Each row comes from the steps of one walk. Every step used is in the known rows, and no mark comes twice. Write the walk behind each row, first mark first.
Known rows:
T-Y-V-R-A-E: 52,5,-48,218,-388,-316,283,119,-97,-38,-47,-154,18,397,108,-86,-52,-90,125,194,-157,44,433,-131,135,-163,356,89,441,40
C-Y: 132,-131,-87,-16,-106,-190,169,-119,74,-108,-89,-115,-70,30,131,56,-45,31,-39,25,-279,132,-218,-421,-75,87,-76,-13,69,-108
B-F-R-T: 239,-271,-242,213,46,163,32,-135,34,94,232,-186,91,0,155,-187,-48,385,-88,-167,-367,-34,-252,-115,-221,81,-106,31,-73,102
B-F-E: 224,-182,-136,-57,50,-4,99,32,86,-87,176,-229,-78,66,49,-295,127,170,55,87,-163,-106,-222,-315,-91,194,79,10,-67,-136
U-R-F: 1,288,-153,-64,-157,-110,-28,-50,151,-144,13,122,-31,122,57,-77,54,10,-19,115,-240,131,-295,-182,-25,-115,83,-35,48,-137
A-R-F-B: -60,252,-282,24,-303,-302,15,-106,33,-230,-77,0,-56,-18,71,-246,-177,-278,126,-112,-239,141,-295,5,-7,-156,-72,2,-152,-32
B-F: 149,-304,-227,38,-70,-96,187,-83,83,-64,24,-166,-15,77,65,-163,82,177,93,-105,-170,4,-285,-212,-104,84,-27,-16,-100,-91
R-A-E-F: -96,-198,-49,15,-239,-400,246,209,-239,-327,133,-123,-243,70,-15,-67,-27,-120,-9,185,-158,-73,43,-120,163,-69,114,-41,162,-325
L-U-R-A: 45,-3,-101,-150,-27,-328,50,88,33,-180,16,106,107,-29,111,-106,-27,35,252,180,25,-12,-107,-164,119,198,63,41,143,-157
C-Y-V-R: 147,-19,-11,75,-360,-229,245,-189,-46,127,-284,-70,-53,154,240,179,-120,-15,-26,144,-215,36,3,-353,-78,-27,149,68,330,-95
V-R-F: -165,263,-74,46,-518,-189,208,43,19,-33,-13,86,-118,235,158,-5,39,48,27,119,-222,145,-117,-107,-85,-225,197,69,100,-91
T-Y: 89,-68,-79,-5,-16,-127,131,-102,112,-156,111,-159,66,69,94,-98,15,48,4,-95,-173,135,99,-246,-103,-49,-18,-12,-57,98
L-U-R: 76,-48,-83,-237,-108,-236,25,-29,152,-145,-14,58,194,-169,66,-107,-59,10,120,117,4,7,-123,-249,-25,138,-25,36,-9,-116
F-R: 80,-71,-59,13,-159,-228,-48,-3,24,-126,224,-59,65,-305,89,0,-14,156,-62,-14,-254,29,-44,-200,-106,43,-76,3,-109,39
B-F-E-A: 312,-133,-65,-26,43,66,94,-141,46,-216,59,-207,-153,184,61,-22,142,46,-54,67,-141,-154,-132,-382,-3,267,-34,47,93,-339
B-F-R: 218,-254,-219,77,-44,-57,7,-131,54,2,183,-183,6,-201,89,-202,27,290,-11,-127,-354,10,-233,-179,-151,88,-63,18,-127,69
R-A-E-F-B: -40,-109,-76,56,-186,-495,157,135,-237,-423,146,-148,-218,-26,-40,-64,-138,-254,133,164,-198,-62,-42,2,133,-28,-10,-123,-22,-259
L-U: -1,-275,-25,-165,-244,-345,215,43,26,-197,14,-92,140,-174,116,-119,1,50,158,-16,41,5,-64,-182,-34,173,-60,56,-133,-165
U-R-A-E: 3,58,-169,33,-138,-316,36,310,93,-218,67,65,30,171,-87,-80,-21,-74,131,310,-124,12,-32,-249,194,24,174,-47,219,-121
E-A-R-U-L: 104,49,-173,22,-471,-65,115,172,85,-248,-207,119,-193,247,136,29,6,-179,50,44,-16,-88,93,-367,101,15,-77,110,179,-268
U-R-T-Y-C: 140,143,-91,0,296,204,-9,-253,118,53,137,53,404,228,110,-17,-87,95,-60,-191,-196,100,43,7,-265,-214,-5,-31,92,153
L-U-R-T-Y-C: 119,-23,-51,-126,195,118,65,-244,99,5,64,45,503,75,163,-146,-140,82,50,-218,-107,77,47,50,-242,-101,-35,65,80,102
F-B: 39,-18,-116,9,-134,-363,51,-22,56,-256,76,-97,54,-124,49,-3,-69,-89,182,-5,-125,35,-184,-112,-87,84,-151,-114,-304,-45
E-A-R-F: -2,204,-186,3,-349,-153,103,-196,21,-259,-206,41,-171,209,105,89,-52,-271,-129,-153,-177,93,-122,-186,117,-136,-62,113,212,-299
E-F: -9,-131,-9,-119,-109,-281,158,-109,-146,-166,109,-94,-175,-145,85,44,-26,-36,-114,-3,-124,-57,-62,-170,-80,-82,-56,-69,-52,-265
B-F-R-T-Y-C: 261,-229,-192,197,261,298,39,-371,-5,128,255,-200,312,71,181,-220,-58,352,-101,-447,-458,93,-53,132,-368,-152,-71,54,-28,289
U-L: 7,-59,-109,-26,-341,-275,133,132,183,-30,-4,40,-77,-56,57,-13,120,-30,58,-24,-62,-8,-66,-332,-56,61,100,-18,-5,-118
R-T-Y-C: 70,-81,-40,81,175,72,182,-189,4,-20,124,-85,333,232,147,-6,-39,121,-33,-318,-172,110,94,81,-272,-201,-53,-11,-34,97
Y-V-R-F-E: 30,302,62,2,-441,-153,141,74,-106,-14,-44,-18,-135,237,191,-78,97,-3,-4,286,-174,-66,45,-162,-25,-92,376,95,213,-230
L-U-R-T-Y: 174,-8,-111,-86,121,114,38,-187,170,-12,89,-56,334,127,161,-248,-160,111,21,-41,-129,69,68,-193,-147,65,-57,82,117,136
Y-T: 172,-141,-153,32,-356,-256,19,234,-95,-133,8,-159,124,71,45,127,80,44,106,-48,-205,9,-28,-284,-177,77,39,-38,-105,-187
V-R-F-E-A: 16,408,81,-21,-397,-28,110,-24,2,-182,31,69,-263,330,154,187,107,-69,-116,282,-213,-13,15,-283,16,-20,165,125,281,-348
L-U-R-T: 83,-43,-113,-111,-8,-24,62,-6,118,-51,45,45,292,17,134,-140,-140,129,68,65,-6,-40,-150,-177,-101,147,-87,49,36,-74
A-E-F: -55,-238,-37,-75,-297,-309,217,121,-105,-277,80,-169,-137,-97,-57,-55,-58,-122,-140,119,-177,-53,13,-219,5,-119,30,-43,25,-280
F-R-T-Y-V: 290,-99,-56,213,49,63,-6,-255,-66,42,160,-239,243,1,232,-66,-125,203,-160,-176,-323,-12,241,-92,-181,-31,-24,44,82,181
Y-V-R: 32,-1,7,47,-428,-322,214,-14,-67,83,-131,6,38,83,183,116,-26,20,36,106,-30,-58,131,-188,-51,-74,182,39,163,-110
Y-V-R-F-E-A: 133,328,126,25,-429,-91,124,-141,-129,-133,-158,4,-215,326,202,237,112,-118,-110,251,-159,-115,130,-233,58,-24,253,129,403,-431

Write each row's walk:
205,-240,-232,142,-361,100,38,170,90,-37,153,-45,-136,-3,166,-369,153,359,119,56,-325,-61,-171,-242,-153,137,3,33,-103,23 : B-F-R-U-L
-48,-155,-123,107,-264,-423,226,371,-24,-309,109,-89,-23,177,-32,-76,36,-54,156,180,-91,16,15,-177,173,49,126,-21,110,-181 : R-A-E
29,244,-34,122,-400,-122,224,-247,-54,40,-121,-73,-38,332,233,-82,17,-19,-28,6,-295,154,181,-69,-80,-301,283,97,251,27 : T-Y-V-R-F
170,273,44,-251,-141,-5,-55,-146,86,-371,-21,68,-53,99,98,-32,67,-136,-32,252,-134,-53,-142,-304,91,203,47,123,245,-439 : L-U-R-F-E-A
186,142,-106,-12,0,108,14,-29,25,-127,39,-60,-3,255,117,55,-158,-143,-178,24,-43,-168,63,-342,40,99,-113,131,248,-240 : F-E-A-R-T
-145,80,-47,97,-415,-488,198,157,-228,-238,111,-45,-242,62,27,-3,-210,-253,159,283,-215,-46,74,17,87,-155,124,-38,138,-151 : V-R-A-E-F-B
18,-42,1,10,-12,-325,3,-72,-300,-182,280,-38,-237,-255,148,35,-50,78,-100,49,-285,-60,31,-56,19,-23,-6,-28,88,-148 : E-F-R-A
167,146,-73,-65,-357,47,18,271,80,-267,-64,78,-241,244,127,-105,65,-178,2,266,-11,-194,144,-481,114,151,16,135,221,-316 : F-E-A-R-U-L
12,-107,-129,-95,-203,-366,111,291,77,-295,10,27,146,29,-30,-201,-65,-73,241,300,-26,-6,-20,-204,214,160,144,51,214,-165 : L-U-R-A-E
87,112,-35,165,-199,-284,238,-96,-127,45,-47,-77,-3,321,243,14,-26,15,127,82,-100,38,363,-91,53,-112,280,72,366,62 : T-Y-V-R-A
25,-129,-95,153,-257,-371,36,299,-55,-266,243,-99,-5,-74,-4,-90,-18,67,46,157,-276,33,64,-155,132,47,87,19,94,-16 : F-R-A-E
-78,74,-33,56,-496,-108,241,320,-25,-129,62,82,-52,279,214,-53,36,226,178,363,-82,-1,67,-189,-92,-70,39,39,-38,-62 : V-R-U
38,27,-12,108,-709,-154,251,298,-32,64,-194,120,-98,273,252,-36,109,84,183,298,4,-136,200,-238,-52,-21,259,60,167,-147 : Y-V-R-U-L
111,-76,-35,64,-269,-79,-10,217,-65,-268,235,-17,26,-83,181,-129,48,317,60,209,-245,-11,32,-175,-105,64,-140,-4,-216,-13 : F-R-U
182,172,-163,42,213,173,-36,-158,208,33,170,-40,213,265,120,-115,-128,119,-83,-14,-212,88,46,-237,-160,-75,-46,-13,106,189 : U-R-T-Y
23,-187,-18,-23,-281,-260,25,59,-144,-226,263,-166,-104,-353,-34,-67,-105,-43,-236,110,-367,-51,62,-188,-59,-126,2,-8,15,-116 : A-E-F-R
-18,145,-122,61,-265,-308,64,-79,22,-321,35,-51,-66,21,77,-101,10,-98,156,-17,-273,141,-315,14,-66,-34,-79,-85,-273,-128 : R-F-B
44,-94,41,-81,-77,-229,-29,-160,-184,-130,239,-92,-148,-427,109,37,-82,74,-232,-20,-308,-57,-7,-137,-136,-71,-96,-27,-51,-105 : E-F-R
-86,169,-240,-27,-322,-202,116,-11,49,-119,-106,33,-81,93,84,-210,-62,-149,-14,-111,-191,144,-200,-122,26,-207,54,71,45,-93 : A-R-F
188,51,79,-96,-44,-103,37,-4,27,-320,92,-92,-106,80,67,186,97,-79,-90,162,-53,-128,66,-416,41,223,-61,25,94,-373 : F-E-A
48,281,-205,43,-304,-243,-6,-309,-2,-359,-170,5,-150,111,83,81,-175,-396,30,-179,-224,102,-218,-57,81,-103,-191,42,13,-224 : E-A-R-F-B
-160,29,-83,143,-499,-391,274,394,-25,-114,69,26,-67,293,33,7,-20,-17,162,306,-100,34,129,-165,137,-87,264,60,266,-64 : V-R-A-E
260,187,-107,18,157,251,-6,-197,78,-114,86,-158,30,352,147,-51,-191,-157,-218,-68,-157,-53,244,-350,-2,15,-98,156,319,-19 : F-E-A-R-T-Y
-4,141,-118,-196,-221,-174,49,-85,122,-201,-59,96,82,-15,97,-217,1,1,94,94,-142,101,-271,-129,-14,33,53,61,29,-185 : L-U-R-F
293,-163,-162,55,-294,-147,47,45,-75,-85,-131,-211,28,154,104,165,-15,26,27,-34,-410,106,-153,-461,-183,123,0,-13,60,-169 : C-Y-T
156,-51,-12,68,142,105,-13,-321,-158,-9,365,-204,-26,-117,192,-72,-195,183,-335,-150,-436,16,180,-88,-251,-158,-136,22,52,143 : E-F-R-T-Y
15,-54,-31,-83,-70,-357,69,-185,-152,-280,96,-120,-150,-259,59,32,-133,-178,29,-18,-187,-55,-152,-42,-111,-42,-190,-141,-235,-195 : E-F-B
54,18,-29,180,-298,-106,232,12,-84,187,-108,-17,131,289,240,148,-104,130,-13,72,-34,-115,121,-96,-121,-83,128,61,200,-79 : Y-V-R-T
-80,369,8,-47,-410,-96,111,158,28,-54,141,63,-179,235,132,-120,93,52,-15,323,-234,40,-58,-221,-79,-100,277,86,119,-138 : V-R-F-E
-26,32,-101,-50,-74,-297,65,138,-115,-249,112,18,-174,69,-68,-49,-86,-146,-38,308,-180,-81,-4,-186,166,-86,158,-69,299,-261 : U-R-A-E-F
259,-222,-39,41,-126,-252,189,-216,-60,-58,-242,-180,-16,67,180,96,-56,-36,-38,9,-213,25,-88,-373,-34,97,4,-10,157,-198 : C-Y-V
300,-90,-209,-5,-103,220,73,71,-10,-289,-19,-133,-195,362,136,-269,20,30,31,182,-117,-194,-72,-347,73,175,-108,135,130,-277 : B-F-E-A-R-U
61,-107,60,-29,-214,-83,19,77,-264,-299,266,-59,-183,-194,202,-99,-20,236,-111,203,-296,-98,36,-111,-138,-56,-156,-28,-142,-143 : E-F-R-U
11,140,-76,160,-157,78,206,-58,83,160,134,-66,125,384,218,-39,-126,161,-44,-10,-199,106,207,-163,-211,-174,61,85,157,232 : V-R-T-Y
140,45,-116,72,103,141,113,-392,-16,-69,-102,-27,255,319,157,142,-207,-166,-172,-469,-131,70,208,13,-111,-261,-167,123,252,4 : E-A-R-T-Y-C
102,-5,-111,7,-301,-56,124,64,-40,-378,-126,37,-98,266,159,50,-67,-94,22,87,-14,-50,67,-255,97,6,-218,93,75,-262 : E-A-R-U
295,-66,-194,-64,9,62,35,-152,92,-133,-66,-158,-157,150,45,-137,-43,-132,-75,-49,-127,-142,-107,-390,66,148,-39,137,219,-242 : B-F-E-A-R
105,-147,-51,129,-53,79,42,-107,-114,-116,346,-282,15,-56,64,-179,-235,63,-336,-33,-481,28,253,-123,-164,-213,-58,31,118,125 : A-E-F-R-T-Y
188,450,10,-131,-43,57,-122,-109,107,-317,35,101,-167,223,42,91,118,-127,-160,274,-221,-33,-162,-358,65,67,60,28,244,-398 : U-R-F-E-A
289,-12,-143,164,9,77,115,-418,-55,-44,-235,-195,125,362,208,101,-251,-208,-192,-319,-101,-45,311,-175,33,-81,-107,133,387,-65 : E-A-R-T-Y-V
262,-130,26,126,118,57,15,-419,-277,35,179,-284,23,-96,240,-30,-197,118,-324,-187,-381,-86,288,-21,-206,-142,-54,17,149,44 : E-F-R-T-Y-V
116,-58,-101,113,67,70,154,-107,87,-36,184,-175,149,256,159,-102,-59,147,-56,-153,-191,91,98,-176,-167,-52,-67,4,-9,135 : R-T-Y
102,82,-17,135,-557,-31,237,121,21,61,-128,5,-69,355,275,-137,70,68,150,211,-122,-26,396,-244,-98,-114,261,88,233,48 : T-Y-V-R-U-L
-35,-50,-45,192,-531,-462,300,281,-157,-58,-107,-38,-5,282,79,43,-35,-81,167,303,-42,-77,248,-113,185,-76,353,61,380,-167 : Y-V-R-A-E
-11,267,-169,-115,-209,-87,22,110,50,-159,56,-18,-131,104,73,-340,-21,-147,-47,90,-174,39,-143,-229,33,-76,146,93,94,-147 : A-R-F-E
